What can hang from each mark:
J_680: J_449 J_675
J_282: J_761
J_761: J_75 J_680 J_805
J_75: J_761
J_675: J_75 J_282
J_449: J_75 J_282 J_805
J_805: J_675

Every row comes from one small tree of marks. The marks that hang from a mark follow it in brackets, in the order of their numbers. Every link used is in the known rows. Which tree was each row made from?
Known rows:
J_75[J_761[J_680]]: [-0.15 -0.07  1.73  0.33 -0.79 -1.49 -0.09  1.51 -3.69  0.13  1.77  0.41
 -0.42  2.36 -1.93  0.80 -2.34]
J_761[J_75 J_805]: [-2.27 -2.25 -0.31  2.05  2.68  0.68  1.22  0.37 -0.16 -0.73 -0.11  1.33
  0.21  0.41  1.42  2.07 -1.62]
J_761[J_805[J_675[J_75]]]: [-3.26 -1.19 -0.08  2.09  1.04 -1.47  0.41 -0.44 -1.28 -0.39 -0.22 -0.90
 -0.17 -0.55  3.21  1.24 -3.30]
J_680[J_449[J_805]]: [ 1.92 -1.56  1.32  1.06  1.87  0.83  0.85  1.09  1.17 -1.64  0.19  1.75
  1.01 -0.75 -1.58  0.31 -2.88]
J_675[J_75[J_761] J_282]: [-4.42 -2.40  0.71  1.89  2.26 -1.92 -2.85 -0.44 -1.64  1.39 -0.49  0.01
 -0.98  2.19  1.53  0.52 -3.20]
J_449[J_805[J_675[J_282[J_761]]]]: [-3.36 -2.12  1.19  0.45  3.28 -3.37  1.29 -0.01  0.27 -0.14 -0.04 -0.66
 -1.94  0.03  0.38 -0.16 -4.44]
J_761[J_75 J_805[J_675[J_282]]]: [-4.05 -0.73 -0.74  1.97  3.73 -1.45  1.42  0.73  0.21  1.27 -0.78  1.13
 -0.22  0.89  2.88  0.43 -4.41]
J_282[J_761[J_75]]: [-3.47 -2.62  0.65  0.16  2.18 -1.95  0.28  0.34 -1.33 -0.50  0.30  0.95
 -2.26  1.11  1.08  2.08 -1.27]
J_805[J_675[J_75[J_761[J_680]] J_282]]: [-4.51 -0.26  1.26  1.20  1.38 -4.21 -1.43  1.45 -3.82  1.63  1.22 -0.15
 -0.88  3.24  1.20  0.11 -5.58]
J_449[J_282[J_761[J_75 J_680]] J_805[J_675]]: [-3.87 -3.54  1.69 -0.89  4.65 -1.99  2.08  2.57 -2.23 -1.48  1.95  0.82
 -2.77  0.46 -0.08  2.17 -5.87]
J_675[J_282[J_761[J_680]]]: [-3.38 -0.62  1.08 -0.61  2.12 -2.87  0.07  2.76 -0.50  0.85  0.96  0.71
 -1.71  2.54 -1.98 -0.01 -2.44]
J_282[J_761[J_75 J_805[J_675]]]: [-4.25 -2.10  0.47  1.26  2.13 -2.87  2.26  0.35 -2.10 -0.32  0.07  0.34
 -2.37  0.32  2.57  2.43 -4.19]
J_761[J_75 J_680[J_449[J_282]] J_805[J_675]]: [-1.40 -0.19  0.84 -0.15  3.09 -0.03  2.10  4.52 -1.56  0.54  0.66  3.11
 -0.80  0.96  0.33  1.30 -7.22]
J_675[J_75[J_761[J_805]] J_282]: [-4.98 -3.42  0.69  3.31  2.97 -1.16 -1.78 -0.22 -1.31  1.06 -0.88  0.12
 -0.85  1.88  1.77  1.40 -4.45]
J_761[J_75 J_680[J_675] J_805]: [-2.50 -0.27 -0.41  2.23  1.42 -0.77  2.66  2.01 -0.94 -1.14  1.30  2.49
  2.62  0.39  1.12  2.18 -3.17]
J_449[J_75[J_761[J_680 J_805[J_675]]] J_282]: [-2.72 -0.96  2.69 -0.07  1.41 -0.73  1.86  2.77 -4.23  1.05  0.89 -0.26
 -4.03  0.93  1.06  1.85 -7.05]
J_282[J_761[J_680]]: [-1.71 -0.71  1.52 -0.82  0.24 -2.42  0.72  2.14 -1.93 -0.57  1.68  0.35
 -1.61  1.65 -1.99  1.00 -1.38]

Write each row's tree:
[-3.38 -3.45  1.10  3.04  1.10 -0.79 -1.05 -0.78 -2.71 -0.40 -0.12 -0.34
 -0.76  0.93  1.72  2.47 -3.33] : J_675[J_75[J_761[J_805]]]
[-5.90 -3.01  0.52  0.76  3.20 -2.76 -2.06  0.23  0.19  0.79 -0.51 -0.04
 -2.21  1.47  1.50  0.88 -2.23] : J_675[J_75 J_282[J_761]]
[-0.64  0.61  0.95  1.42  1.76 -1.51  2.66  3.78 -1.96 -0.23  1.23  3.22
  0.77  1.50  0.26  1.52 -5.90] : J_761[J_75 J_680[J_449] J_805[J_675]]
[-2.76 -3.21  2.14  0.58  2.22  1.53  0.36  0.92 -2.11  0.81 -0.91 -0.10
 -4.19  0.01  1.52  2.21 -4.82] : J_449[J_75[J_761[J_805]] J_282]
[-5.81 -2.62  0.59  0.58  2.08 -1.66  0.52  2.26 -1.26 -0.51  0.64  0.57
 -0.98 -0.33  1.42  2.62 -5.24] : J_449[J_282[J_761[J_680[J_675[J_75]] J_805]]]
[-0.52  2.29 -0.43  0.77  0.50 -1.33  0.14  1.69  2.15  1.84 -1.36  2.75
  2.12  0.03  0.62 -1.34 -3.80] : J_680[J_449 J_675[J_282]]
[-1.46  1.55  0.91  0.72  1.45 -1.09  0.78  2.13  1.78  1.62 -1.24  2.68
  0.08 -0.18  2.06 -0.53 -4.16] : J_680[J_449[J_75] J_675[J_282]]
[-4.38 -0.34 -1.09  1.75  1.75 -1.86 -1.34 -0.32  1.30  0.91 -0.81  0.65
  1.81 -0.02  3.10 -0.10 -2.24] : J_680[J_675[J_75 J_282]]
[ 1.49 -0.19  2.96  0.99  0.24 -2.42  1.68  2.35 -3.67 -0.91  1.92  1.41
  0.18  1.41 -2.12  0.58 -6.92] : J_75[J_761[J_680[J_449[J_805[J_675]]]]]
[-1.93 -3.02  2.79 -0.12  2.58 -0.24  1.12  0.12 -2.60 -0.25  0.18 -1.05
 -4.09 -0.86  1.82  1.39 -6.23] : J_449[J_75[J_761] J_282 J_805[J_675]]
[-0.98 -0.18  2.16  1.44  3.51 -0.84  2.30  3.63  1.53 -0.86  0.79  3.25
  1.31  0.06 -0.58  0.18 -5.75] : J_761[J_680[J_449[J_75 J_805] J_675[J_282]]]
[-3.36 -4.05  1.51  0.87  2.74 -0.94 -0.92 -0.83 -2.89 -0.60  0.29 -1.33
 -2.07 -0.70  2.14  1.46 -6.17] : J_449[J_282 J_805[J_675[J_75[J_761]]]]
[-3.24 -3.86  2.05 -0.21  3.69 -1.79 -0.10  1.44 -0.71 -0.86 -0.08  0.48
 -2.97 -1.11  1.22  1.56 -7.11] : J_680[J_449[J_282[J_761] J_805[J_675[J_75]]]]
[-4.14 -3.13  1.86  1.50  4.19 -3.72 -0.28  1.12  0.23 -0.30 -0.29  0.92
 -1.60  0.43  1.30  0.57 -6.74] : J_680[J_449[J_805[J_675[J_75 J_282[J_761]]]]]
[-0.81 -1.04  1.62  1.79 -0.02 -0.81  0.97  1.74 -3.33 -0.31  1.34  0.52
 -0.28  2.11 -1.73  1.63 -3.61] : J_75[J_761[J_680 J_805]]
[-2.32 -1.69  1.57  0.59  1.02 -1.65  1.86  2.31 -1.67 -0.93  1.31  0.48
 -1.41  1.32 -1.71  1.90 -2.64] : J_282[J_761[J_680 J_805]]
[-2.69 -0.80  1.17  1.74  1.58 -2.69  2.71  3.63 -1.45 -0.97  0.96  3.96
  0.72  1.07  0.13  2.82 -5.86] : J_282[J_761[J_75 J_680[J_449 J_675] J_805]]
